Each row comes from the steps of one path. Every step used is in the known rows, and no mark comes twice. Write the path behind each row, first mark first.
Known rows:
n -> c -> l: [  3 -20  25  -9  -9   4 -14  -1  56  -5  -6  -1   4  13   9   7 -15 -25
   0  11  13 -10  23   6   1  12  40  -8   3  15  -8   7   7 -23 -15  -5
   2  11   9  -3  -7]
r -> q -> x: [ -2  -5  23 -20 -12   5   3 -16  -9  -7  -2  -8   0 -11   1  -1   6   8
 -21  17  27  11 -15  20 -26   1  14   4 -21  27  -7 -14  10   7   3  17
   0 -13  -4  -3  25]
l -> s: [ -4  10  14   6   3 -11 -17   4 -18   3   4  10   3 -31 -11   2  24  -1
   8  11 -14 -10  -3  35  19   7  -4   4 -26   8 -15  -1  -8  -2  10   7
  -5  15   4  -8 -16]
c -> l -> s -> e -> y -> q -> x: [ -7  -3  40  11   2 -10 -33   0  69  -1   8  27  -3  16  -9 -14   2  -7
   2  28   1 -37  21  16  47   7  89  -4 -54  23 -15 -15   2 -27   6 -64
 -35  11  15  -9 -18]
c -> e -> y -> q: [ -4  -9  -9  38   7  -9 -26   1  43   5   2 -15   6 -21 -38  26   0   8
   2  52  -7 -19  33 -23  39   1  68 -10   9  11  -1 -27   1 -37  -8 -64
 -40  -9  13  -3  -1]
e -> c -> l -> s -> q: [  0  -2  40  23   1 -15 -40   0  25   4  -2   9  -1  16   2   3  -2  -7
 -10  36  17 -44   6 -12  30   5  60  -3 -36  24  -1 -12  11 -20  -1 -21
 -11  -5  13  -9 -13]
c -> q -> r: [ -3  15 -16 -10  14  10  -5   2  20   6  -2  -3 -10 -16   5  10   5   6
  -3  23   8   0  22  -8 -21   1  41   4 -14  16 -30 -14 -12 -17   6  21
 -15 -28   8   6  10]
e -> y -> q: [ -1   3   3  18   3  -8 -16   5  60   1  16  -3   7 -27 -17  31 -17   8
  10  36   0  -6  27   8  22   0  35  -3 -12  -2  33 -15  24  -4  -4 -44
 -37 -13  14   3  10]
n -> c -> q: [  0  -8   4 -15  -7   3 -13   3  28  -1 -10 -16   7 -44  -7  34   3  -9
  -5  31  18  11  38  19 -21  14  42  -7  24  32  -6   9  -7 -22  -5  26
   5  -6   9  -3 -12]
e -> c -> l -> s -> q -> x: [  1  -2  40  15  -2  -9 -41  -5  17   3  -2   8   0  27   1  -6  -2  -1
 -17  37  23 -42  -1  -8  29   7  74  -5 -43  32  -4 -17   4 -24  -2 -17
 -13  -4  13  -9 -20]
y -> q: [  1   4  -3  16 -13  -2  -9   6  23   0   8  -6   4   6 -15  11   0  11
  10  34  21   8  10  28   2  -2  -7   6  -8   8   7   1   5  -3   4 -24
 -15 -21   6  -1  -2]
e -> c: [  3  -2   6  -2   2  -8 -13  -6   6   6   0  -2   5  18  -6  11  -9   7
 -12  14  12 -18 -13 -23  12   0  15 -10   4  19  23  -7  16  -9  -4  -9
  -1 -11   4  -5   2]
q -> e -> c: [  7   9   1   6  -5   4 -22 -10  20   5  -5   2  -7  15  12  13   8   8
 -17  27   6  -4 -24 -42  28  -3   7  -7  11  27  -9 -30  -4 -12   6 -16
  -1 -27   9  -6  -6]
y -> q -> e: [  5  13  -4  24 -19   5 -19   2  34   1   3  -3  -4   0  -3  15  13  14
   2  45  19  16   1  10  17  -3 -10   7   0  18 -14 -19  -8  -6  13 -32
 -14 -35  11  -3  -6]
r -> q -> e: [ -1   3  22  -1 -12   4  -4 -11   9  -3  -8  -1 -11 -32  17  10  20  -1
 -15  28  17  16 -16  -3  -8  -5  -9   9  -3  27 -19 -29   8   6  15   2
   0 -34  -1  -5  26]
r -> q: [ -6  -6  25  -6  -6  -4   5  -8  -1  -2  -3  -4  -2 -30   1   8   5  -1
  -8  16  19   8  -4  14 -23  -4  -4   8  -9  17   1 -12  23  12   6  10
   1 -19  -5  -3  33]
l -> s -> e -> c: [ -5   6  24   7  10 -21 -21  -1   5  10   5  16  -6 -17 -23   1  12   5
  -3  10 -13 -19  -4  11  37   7  41  -6 -25  37  11  -2  -1 -11  15 -25
   0   9   2 -20 -17]
s -> q -> c -> e: [ -1  -6  10  38  -4   2 -13   1 -13   8 -14 -30 -21  -5 -20  18   2  11
 -11  42  24  11  36 -11   4   6  79   3 -15  16 -11  -4 -26 -25   2   0
  -1  -3   9  -6 -10]
e -> c -> q -> y: [ -4   3   2 -10  10 -11  -9  -3  22   5  -2 -13  -4 -21 -14  29   1  15
 -26  60  15 -14  11  -6   2   2  43 -10  -5  16 -10   7   1 -17   4   6
 -25 -34  13  -5   1]
n -> c -> e: [  2 -21  -3   6  -4   2 -14  -2  16   1 -11 -22   6 -20 -24  22   0  -9
  -6  25   0   0  26  -5   7  14  47 -15  33  25  -8  -1 -13 -35 -14  -5
   3   9   5 -10 -13]
s -> q -> e -> y: [  3  12  14  45  -1   1 -28   0  26   3   1  -8 -20 -42  15  21  -4   5
  -9  38   4   6  32 -26  18   0  68   4 -13  11  15 -28  -6   5   8 -24
 -11 -32  15  -1  -5]
q -> c: [  0  -2   3 -13  -5   9  10  -4  -3   5  -5 -15 -11  25  -4  13   2  10
  -3   8  12  20   0  11   0   5  14   1 -14   3 -19   8 -13 -17   0  16
  -1  17   3  -1   0]
n -> c: [  4 -12   6 -13  -8   4  -5  -1  22  -2  -1 -13   5 -22  -4  22 -10 -11
   0   6   5  12  16  19 -10  13  16  -8  19  17  13  12   1  -7 -10  16
  13   6   4  -5  -5]
c -> q: [ -6   5  -6  -2   2  -1 -10   4   6   0 -12  -3   2 -29  -5  14  15   4
  -6  32  16  -2  26   2 -14   2  38   3   9  19 -21  -3 -11 -18   7  12
  -9 -18   7   3  -7]
y -> q -> c -> n: [  2   0   9   0 -24   1  -7   1  36   1  -8 -11  -1  22 -27   8  11  12
  13  58  23  21  14  40   2   9   9   9 -31  13  -2  20  -7 -28  11 -16
 -21   2  12  -1 -10]

Which path is each row?
[ -4  -2  27  10 -14  -3 -14   4  52   5   2   2 -12  32 -20   7   6   9
  11  42  26   0  20  38  28   6  45   6 -45  21 -23   4  -8 -29  11 -40
 -24   4  12  -9 -12]	y -> q -> c -> l -> s -> e
[ -3 -14  28   4   7  -9 -12  -7  54   7  -3  18 -11  45  -7 -14 -18  -4
 -14   2   7 -31   7 -39  32   0  76 -12 -11  33  17  -5  13 -24   4 -54
  -3  -4   3 -12  -4]	s -> e -> c -> l
[ -1  -4  -7  20 -14   3  -9   1  19   6  -5 -25  -3  18 -34  24   8  22
   4  55  27  14  18  18  17   3  31   1  -5  14 -22  -3 -16 -36   1 -27
 -23  -6   9  -6  -4]	y -> q -> c -> e
[ -7  15  15  13  18 -14 -21   4  46  11  21  18 -13 -37 -20  10   1   8
  14  18 -25 -12  20  25  39   6  55   1 -48  20  13 -15   1  -7  15 -43
 -28   1  11 -12  -3]	l -> s -> e -> y -> q -> r
[  0  14  25  21  -3  -6 -29   2 -32   1   4  -2  -8 -36  -8  -3  17   9
  -5  26   6  -2  12  41   7  12  47   8 -47  23  -8  -4 -22   1  10  12
  -2   4   9  -9 -28]	l -> s -> q -> x
[ -5  -3   9   0   9 -11 -11  -3  30   9  -7   5  -7   4 -21   6  -4  10
 -17  17  12 -14  20 -29  14   1  78 -12   6  47  19   1   3 -21  11 -32
  -2 -20   3 -12  -6]	s -> e -> c -> q
[ -3  13  -6   8   6   2 -25   0  42   2  -9   0  -3 -48   7  31  20   4
  -9  51   5  -1  27 -24  15   1  60  -2  11  24 -25 -30 -12 -22  11 -14
 -26 -31  18   3  -7]	c -> q -> e -> y
[  5  -5  17  -6  -5 -14 -19  -8  26   2 -14   6   8  19 -14  -7   7  -2
  -5  39   2 -22  -9 -14  11   7  19  -6 -10  25  29  11  14 -24   3 -14
  -6   0   7  -4 -12]	e -> c -> n
[  6   6  12  23 -18   2 -35  -1  60   2   1   4  -3  32   4  14   4  11
  -4  59  31  -9  -5 -13  32  -4  18   1  -9  26 -15 -27   3 -21   7 -52
 -23 -40  16  -5  -7]	y -> q -> e -> c -> l
[  1  -1   3  -6  -3   6 -24  -1  55  -1 -10 -13   3 -59   0  46   6  -8
  -9  47   9  10  38   0   2  13  63 -10  27  35  -8 -13  -7 -24  -3   3
  -7 -16  18  -3 -10]	n -> c -> q -> e -> y
[  0 -12  41  11  -9  -5 -32   5  35  -3  -4  -1  -2 -20   3  13  -2 -24
   2  27  13 -15  35  31   8  17  62  -1 -21  23  -9   6  -1 -19  -7   1
   3  12  14 -10 -20]	n -> c -> l -> s -> q
[ -7   6  20   8   8 -16 -14   1   0   7   4  18  -9 -26 -18  -6  20   1
   6   0 -20  -9   7  25  29   7  28   1 -26  24  -2   2 -12  -5  18 -20
  -1  15   0 -16 -19]	l -> s -> e
[ -3  -3  41  14   7 -17 -31  -1  33   5   4   4 -11   3  -1   7  -5  -3
 -17  53   9 -38   6   1  31   5  61  -4 -47  11 -10   0   6 -16   3 -20
 -26 -15  17 -11  -8]	e -> c -> l -> s -> q -> y
[ -3  -7   4 -23   0  -1   0   2  33  -1  -4 -22  -3 -59 -14  39   0  -4
 -15  51  11  19  40  38 -20  15  44  -8  11  14 -18  24 -13 -14  -2  30
 -10 -15  14  -6  -6]	n -> c -> q -> y
[ -4  11  27  25  -3  -9 -20   5 -28   6   0  -9 -15 -36 -11  16  19   6
   2  33   7   7  19  42  11  12  40  12 -48  15 -11   5 -20  -5  12  17
  -2  11  10 -11 -20]	l -> s -> q -> c
[  0  -3  37   1 -11  -1 -19 -16  42  -1 -11   5  -8   2  20  10   9  -5
 -23  39  28  -9 -19 -26   7  -6  18   2 -10  35 -19 -39  20  -6  10 -14
  -7 -38   5  -8  27]	r -> q -> e -> c -> l
[ -7   4  30  10   2 -21 -22   1  51   7   3  13  -9 -30 -37   7  19   5
  15  44 -19  -5  24  38  44  15  63   1 -51  27  16   8  -4 -28  21 -45
 -27  23  13 -14 -19]	l -> s -> e -> y -> q -> c -> n
[ -2 -17  37  -6  -4  -6 -23   0  55  -2  -4  11  -2  -7  -5   4  -3 -25
   1   9   0 -17  24  26  21  17  61  -8 -13  30  -9   8   0 -26  -2 -15
   3  20   9 -14 -20]	n -> c -> l -> s -> e
[ -4  -5  17   5   1 -11  -7  -2  83   7   2   5 -10  -2 -33   5 -10   8
   9  36  -7   3  35   4  32   8  83  -5 -27  21  38  10   7 -26  13 -66
 -27   5  11  -7  -5]	s -> e -> y -> q -> c -> n
[ -8   9  22  18  10 -21 -24   5  38   7  14  15  -4 -45 -29  13   7   5
  12  21 -21 -12  24  34  43   7  52  -1 -34  22  18  -3   5  -8  16 -49
 -24   7   9 -14 -12]	l -> s -> e -> y -> q
[ -3 -10  -7   5  -1   7   1  -7  -2   7 -14 -24  -9  21 -24  14  10  11
  -8  27   7   7   8 -14  17   6  44  -6  -1  10 -36  -5 -26 -44  -2  -4
  -9  19   5  -5  -5]	q -> c -> e
[  4   5  -3   3 -19   7 -11  -2  15  -4   9  -8   6  21 -14   0  -2  23
  -3  32  29  11   2  32  -3   2  14   2 -18  19  -4  -5  -7  -7   3 -19
 -16 -16   6  -1 -10]	y -> q -> x
[  1   2   1   6 -18   4  -2   2  23   3   4 -18  -4  17 -19  23   0  20
   8  38  30  25  11  35   4   2   5   7 -19   8 -10   8  -6 -17   5  -9
 -16  -7   8  -2   0]	y -> q -> c
[  1  10  -5  12  13   1 -12   3  68   5  24  -2  -3 -17  -8  28 -27  11
  12  31  -6  -2  24   0  17  -1  42  -2 -29  -5  24 -24  20  -4  -5 -38
 -42 -19  15   5  21]	e -> y -> q -> r
[ -1  -4  34   4   3 -14 -33  -3  33   4  -1  14   5  30   0   0   1  -8
  -7  26   8 -46  -9 -13  35   3  39  -7 -29  22  -9 -14  15 -25  -3 -27
 -15   2  12  -8  -9]	e -> c -> l -> s
[ -3  11  25  33   0 -14 -28   8 -29   3   3   0  -9 -50  -7   9  17   1
   3  26   1  -4  19  37  11   7  31  12 -39  14   1  -1 -12   5  13   8
   0   0   8 -10 -20]	l -> s -> q
[  4  13 -13   7  -2   8  -5   4  40   5  18  -4  -9  15  -4   9 -13  16
  12  23  15  10   8  15  -7  -2  -4   9 -30   4  -4 -14   2  -1   4 -12
 -22 -30   7   2  14]	y -> q -> r
[ -5   5  20  34  -1  -9 -26   4 -32   9  -6 -15 -15 -36 -23  17  24   8
  -1  44   6   0  26  28  22  12  60   7 -38  19 -22  -5 -30 -21  12   6
  -7  12  10 -12 -25]	l -> s -> q -> c -> e
[  4   8  24  12  -5  -2 -38  -8  38   4  -7  16  -7  21  17   0  19  -4
 -13  37   5 -28 -21 -31  48   0  27  -5 -14  28 -35 -36  -4 -25   8 -31
 -12 -16  14  -9 -15]	q -> e -> c -> l -> s
[  6   6  27  40  -8   1 -37  -3  26   4  -9  -3 -19   8  18   5  -1   1
 -18  45  27 -11  15 -40  20  -1  65   3 -17  27  -3 -25  -6  -9   7 -25
  -1 -38  16  -5 -11]	s -> q -> e -> c -> l
[  3  11   3  26   9   8  -8   3   2   7   7 -10 -27 -11   9   0 -18   8
  -3  12  11   9  26  -9 -17   1  48  10 -38   3  10 -12  -9  11   4  14
  -1 -28   7   1   9]	s -> q -> r
[ -6  -5  31 -10  -3   2 -10  -2  22   3  -7   5 -10  34   1   1  11  -5
   2  22  11 -10   3  21  24   9  38   3 -44   4 -48   0 -14 -34   2   0
 -15  31   9  -5 -10]	q -> c -> l -> s
[ -2   3  13  24   5  -7   2   5  -5   2   6 -20 -28 -42  -3  11  -9   9
 -16  45   4  13  31  20  -6   3  45   6 -33 -17   3  19 -13  19  10   8
 -15 -31  10  -5   4]	s -> q -> y
[  1  -7  14 -21 -12   4   3  -6  17   1 -20  -6  -6  26 -15  -6  17   1
   5  36   4  15   1  18   1  13  19   4 -26   8 -11  24 -15 -34   9   9
  -7  28   7  -1 -12]	q -> c -> n
